Each row was made from one small tree. The marks that hang from a mark follow it in brackets, in alphabetical order. Every link used is in the known rows. Write each row's tree.
Known rows
nege[ridubeb[rakur]]: [-1.78  1.86 -2.98 -0.49 -4.84 -0.55 -0.15 -2.42  2.86  1.98 -2.76 -2.16
  2.08 -0.05  0.86 -1.36 -2.14  1.88 -0.75  2.19  1.45]
ridubeb[rakur[kadi[nege ziku[gogar]]]]: [ 2.25 -0.55  6.90 -0.08  5.20 -0.54 -3.11  1.15 -2.12 -2.74  4.17  0.78
  0.33  0.68 -1.59  1.97 -0.77  0.76  0.90 -0.97 -2.27]
ridubeb[nege]: [-1.19  1.43 -1.75  0.53 -3.15 -1.31  1.22 -1.38  2.89  2.27 -0.82 -2.48
  0.65 -1.03  3.40 -1.51 -0.06  0.93  0.57  0.90  0.66]
rakur[budo[tanot] kadi[ziku] ridubeb[nege]]: [ 0.73 -1.50  0.37  1.28 -0.73  1.33  5.83  2.18 -1.74 -0.63  1.60  2.43
 -2.85  2.47 -0.03  1.37  1.85 -0.85 -1.23 -1.57 -2.06]
nege[kadi[ziku[gogar]] ridubeb[rakur[budo]]]: [ 0.68 -0.35  1.01 -0.44  3.30  0.29 -5.59  1.26 -2.96 -1.90 -2.03 -0.09
 -0.49 -1.27 -4.49 -1.17 -0.82 -1.10  1.65 -0.76  1.10]
kadi[ziku]: [-2.23  2.41  0.89 -0.14  1.69  0.22  0.89 -1.98  1.25  0.78  0.05  0.12
  0.48 -1.55  3.72 -1.38  2.89  0.81  1.53 -0.17 -4.61]
gose[tanot[budo]]: [-3.27  3.70 -4.21 -2.74 -2.58 -1.97  4.22 -4.84  3.22  6.26 -3.75 -2.06
 -1.60 -2.22  8.43 -1.43  6.29  2.99 -2.16  1.24 -4.15]
gose[tanot]: [-3.48  3.30 -3.05 -0.93 -2.50 -0.45  2.62 -3.76  3.87  4.01 -2.79 -0.75
 -0.13 -2.58  7.80 -1.12  3.86  1.92 -1.35  1.02 -4.08]
kadi[nege[ridubeb[rakur[budo[tanot]]]] ziku]: [-0.55  3.17 -1.99 -2.28  0.43  2.91  2.57 -1.22 -3.20  0.98 -1.95  4.50
 -0.53  2.96 -1.10 -0.49 -0.82 -0.18 -0.62 -2.51  0.92]
ridubeb[nege rakur[budo kadi]]: [-1.45 -4.12 -3.81  2.93 -1.33 -0.09  1.54  0.48  1.00 -1.27  1.74 -1.19
  0.08  2.14 -0.40  0.95 -2.19  1.23 -1.58  2.48  1.79]
nege[ridubeb[rakur[budo[tanot] kadi[ziku]]]]: [ 0.14 -0.35 -2.93 -0.28  0.00  2.49  3.37 -0.01 -3.08 -0.13 -0.48  1.91
 -1.25  1.42 -0.73  0.37  0.83  0.33 -2.19  0.11 -0.95]
noludu[ridubeb[nege rakur]]: [ 0.87  0.57 -4.02 -0.77 -6.83 -1.09  0.16 -1.41  2.73  1.85  0.21 -4.88
  4.05  0.97 -0.09 -1.57 -2.73  2.63 -0.29  2.07  4.88]
ridubeb[nege[kadi] rakur]: [ 2.62  0.55 -1.53  0.31 -3.50 -0.69 -4.37 -1.38  0.57  0.87 -0.93 -2.72
  1.50 -1.98 -1.17 -1.40 -3.59  1.30 -0.20  3.94  5.01]
nege[kadi[ziku] ridubeb]: [ 1.97  2.53  1.33 -2.35  1.03  0.20 -2.90 -0.79 -0.58  0.40 -2.05  0.51
  0.52 -2.59 -0.09 -0.73  1.06 -2.74  2.09  0.25  0.72]
ziku[gogar kadi[nege[ridubeb[rakur]]]]: [ 0.48  2.86  5.02 -1.29  1.49 -2.30 -5.70 -1.60  0.19  1.44 -1.45 -1.31
  0.20 -2.34 -2.29  0.63 -3.50  0.53 -0.09 -2.23  0.23]
kadi[nege[ridubeb[rakur[budo]]] ziku[gogar]]: [-1.06  0.98  2.48 -0.74  3.83  0.23 -1.81  1.04 -2.21 -1.70 -0.45  2.31
 -0.34  2.70 -3.69  0.25 -1.62 -0.76  2.00 -3.68  0.33]
ziku[gogar kadi[nege[ridubeb]]]: [-0.36  3.08  5.54 -1.98  3.01 -2.58 -3.79 -1.21  0.95  2.05 -1.66 -0.41
 -0.54 -3.81  0.54  0.92 -0.56 -1.90  0.66 -3.91 -1.59]
nege[kadi]: [-0.76  1.13 -1.52 -0.38 -0.16  0.11 -2.11 -2.18  2.42  1.66 -1.42 -0.63
  1.23 -4.44  4.16 -1.15  1.52 -0.29 -0.18  2.71 -0.40]
noludu[ridubeb[nege rakur[budo kadi]]]: [-0.36 -4.53 -5.78  1.28 -3.44 -0.16  2.21  0.86  1.67 -0.88  2.46 -2.62
  2.54  2.80 -1.07  1.19 -1.97  0.68 -1.47  2.12  4.42]
rakur[budo kadi[nege ziku] ridubeb]: [-2.21 -2.33  3.82  1.24  4.42  0.79  3.86  1.90  0.81 -3.25  3.60  6.27
 -1.01  4.28  0.32  3.79  1.27 -2.58  0.52 -2.19 -3.03]
nege[kadi[ziku]]: [ 0.78  2.06  1.68 -0.96  3.02  0.59 -3.04 -1.42 -0.24  0.11 -0.36  0.71
  0.43 -3.51  2.06 -1.03  2.17 -1.04  1.79  1.10 -2.00]
ziku[gogar]: [-3.00  1.00  0.87  0.46  0.61 -1.46 -0.61 -1.08  2.94  1.59 -0.92 -2.70
  0.56 -3.75  4.61 -1.68  2.69  1.74  0.33 -0.25 -4.23]

Which tree is each row?
[ 1.73  3.05  5.37 -2.18  1.80 -0.82 -3.55  0.30 -1.63 -0.66 -0.31  0.46
  0.67  1.22 -3.20 -0.07 -2.26  0.25  2.31 -2.86  0.50] => kadi[nege[ridubeb[rakur]] ziku[gogar]]
[ 0.91 -1.96 -6.20 -0.06 -3.45  0.29 -2.19  0.05  0.78  0.16 -0.31 -2.50
  2.94  0.33 -2.29 -0.92 -2.86 -0.01 -0.24  2.56  7.20] => noludu[ridubeb[nege[kadi] rakur[budo]]]
[ 0.05  0.04 -2.02 -0.52  1.48  1.39 -3.25 -0.31 -1.92 -1.27 -2.17  1.58
  0.29  0.19 -3.30 -0.86 -1.31 -1.43  0.93  1.03  2.08] => nege[kadi[ziku] ridubeb[rakur[budo]]]
[ 4.15  0.75  7.20 -0.06  0.81 -1.76 -4.81  2.84 -1.14 -1.41  0.47 -1.09
 -1.23 -1.78 -3.40 -0.44 -0.43 -1.23  2.92 -1.40  0.40] => rakur[ridubeb[nege[kadi[ziku[gogar]]]]]
[ 3.08 -1.71  7.66  1.33  0.75 -2.36 -0.29  3.68 -0.31 -2.44  3.43 -1.40
 -1.59  0.82 -2.21  1.70  0.48 -0.57  1.72 -1.85 -2.30] => rakur[kadi[ziku[gogar]] ridubeb[nege]]
[-2.29 -4.29 -1.18  3.06 -2.03 -0.85  4.54  2.17  3.23 -1.37  1.54  0.81
 -0.96  2.83  0.64  2.11 -0.40 -0.88 -1.08  0.52  0.14] => rakur[budo kadi ridubeb[nege]]
[ 0.61 -1.91  1.57  1.83 -4.17 -1.75  3.08  1.28  3.61 -0.39  1.93 -1.04
 -0.11  1.32  1.10  1.84 -1.02 -0.15 -0.70  1.34  0.49] => rakur[kadi ridubeb[nege]]
[-1.89 -0.87 -2.27  0.45  3.50  2.62  5.19 -0.27 -1.96  0.26  1.05  2.82
 -1.94 -0.65  4.10  0.33  4.98 -0.33 -1.74 -0.69 -5.49] => rakur[budo[tanot] kadi[ziku]]
[-0.59 -2.74  1.56  1.07  3.47 -0.18 -1.10  2.24 -2.10 -2.90  0.83 -0.34
 -0.99  1.21 -3.40  0.99 -0.08 -0.25  0.37 -1.18 -1.69] => nege[ridubeb[rakur[budo kadi[ziku[gogar]]]]]
[ 2.83  2.36  0.94 -1.78 -0.51  0.42 -4.93 -1.15 -1.48 -0.04 -1.91 -0.24
  1.37 -1.26 -2.87 -0.90 -2.03 -0.51  1.30  1.82  2.39] => nege[kadi[ziku] ridubeb[rakur]]
[-0.04  3.94  2.77 -2.96  1.39  0.14  0.66 -1.09  0.29  0.52 -0.68  3.03
  0.65  1.36  0.82  0.53  0.00 -2.43  2.30 -2.73 -0.13] => kadi[nege[ridubeb] ziku]
[ 0.02 -3.79  4.97  2.76  2.79 -1.33  1.23  4.67 -0.71 -3.48  3.02  0.43
 -2.65  2.33 -2.62  1.80  1.06 -1.37  1.23 -2.78 -2.65] => rakur[budo kadi[ziku[gogar]] ridubeb[nege]]
[ 3.77  0.12 -3.42 -1.42 -5.41 -0.64 -3.88 -0.90  1.11  1.35  0.05 -4.35
  3.84 -1.25 -1.72 -1.15 -3.45  0.77 -0.04  3.42  7.61] => noludu[ridubeb[nege[kadi] rakur]]
[-1.79  0.79 -6.53  1.01 -4.11  1.62  3.19 -1.71 -0.51  2.63 -2.04 -0.94
 -0.45  0.61  1.57 -2.49 -1.01  3.22 -2.77  1.22  1.60] => ridubeb[nege rakur[budo[tanot]]]
[ 1.45  1.94 -3.50 -1.78  0.14  2.95 -1.10 -1.03 -3.94  1.04 -3.29  2.12
 -0.73 -0.93 -2.02 -1.70  0.01 -0.42 -0.91  0.43  1.66] => nege[kadi[ziku] ridubeb[rakur[budo[tanot]]]]
[ 1.61  1.59  4.60 -0.86  4.86 -0.43 -5.45  0.12 -1.48 -0.47 -0.03 -0.94
 -0.31 -5.08  0.71 -1.35  2.89 -0.76  2.42 -0.59 -3.11] => nege[kadi[ziku[gogar]]]
[-0.80 -2.36 -2.77  1.77 -3.68  0.79  6.85  1.50  1.05  0.67  0.51  1.29
 -2.10  1.59  2.03  1.18  1.27 -0.06 -3.03 -0.14 -0.36] => rakur[budo[tanot] kadi ridubeb[nege]]
[ 1.54 -0.65 -1.11  0.98  1.59  1.02 -3.71  0.24 -2.60 -1.67 -0.02  0.30
 -0.24  0.57 -3.72 -1.24 -2.18 -0.31  1.39  1.49  3.02] => ridubeb[nege[kadi[ziku]] rakur[budo]]
[-3.19 -3.18  1.53  2.38  2.83  0.48  3.99  1.64  1.58 -2.76  2.27  3.33
 -1.15  2.35  1.06  2.25  2.81 -1.14 -0.05 -0.57 -5.01] => rakur[budo kadi[ziku] ridubeb]
[ 0.94 -2.65 -7.25 -0.01 -4.89  1.28  4.46  0.18 -0.47  1.29  1.36 -2.23
  1.50  1.55  0.31  0.24 -0.65  1.64 -3.51  1.42  4.01] => noludu[ridubeb[nege rakur[budo[tanot] kadi]]]
[-1.40 -2.78  6.80  1.17  6.41 -0.12  1.51  3.54 -0.30 -3.81  3.81  4.60
 -1.87  2.80 -1.02  3.50  1.76 -2.30  1.08 -3.83 -4.39] => rakur[budo kadi[nege ziku[gogar]] ridubeb]
[ 0.03 -2.23 -5.42  1.65 -2.93  1.61  3.85 -0.24 -1.15  0.84  0.58 -0.67
 -0.91  0.96  0.90 -0.14 -0.85  2.09 -3.64  2.00  1.39] => ridubeb[nege rakur[budo[tanot] kadi]]
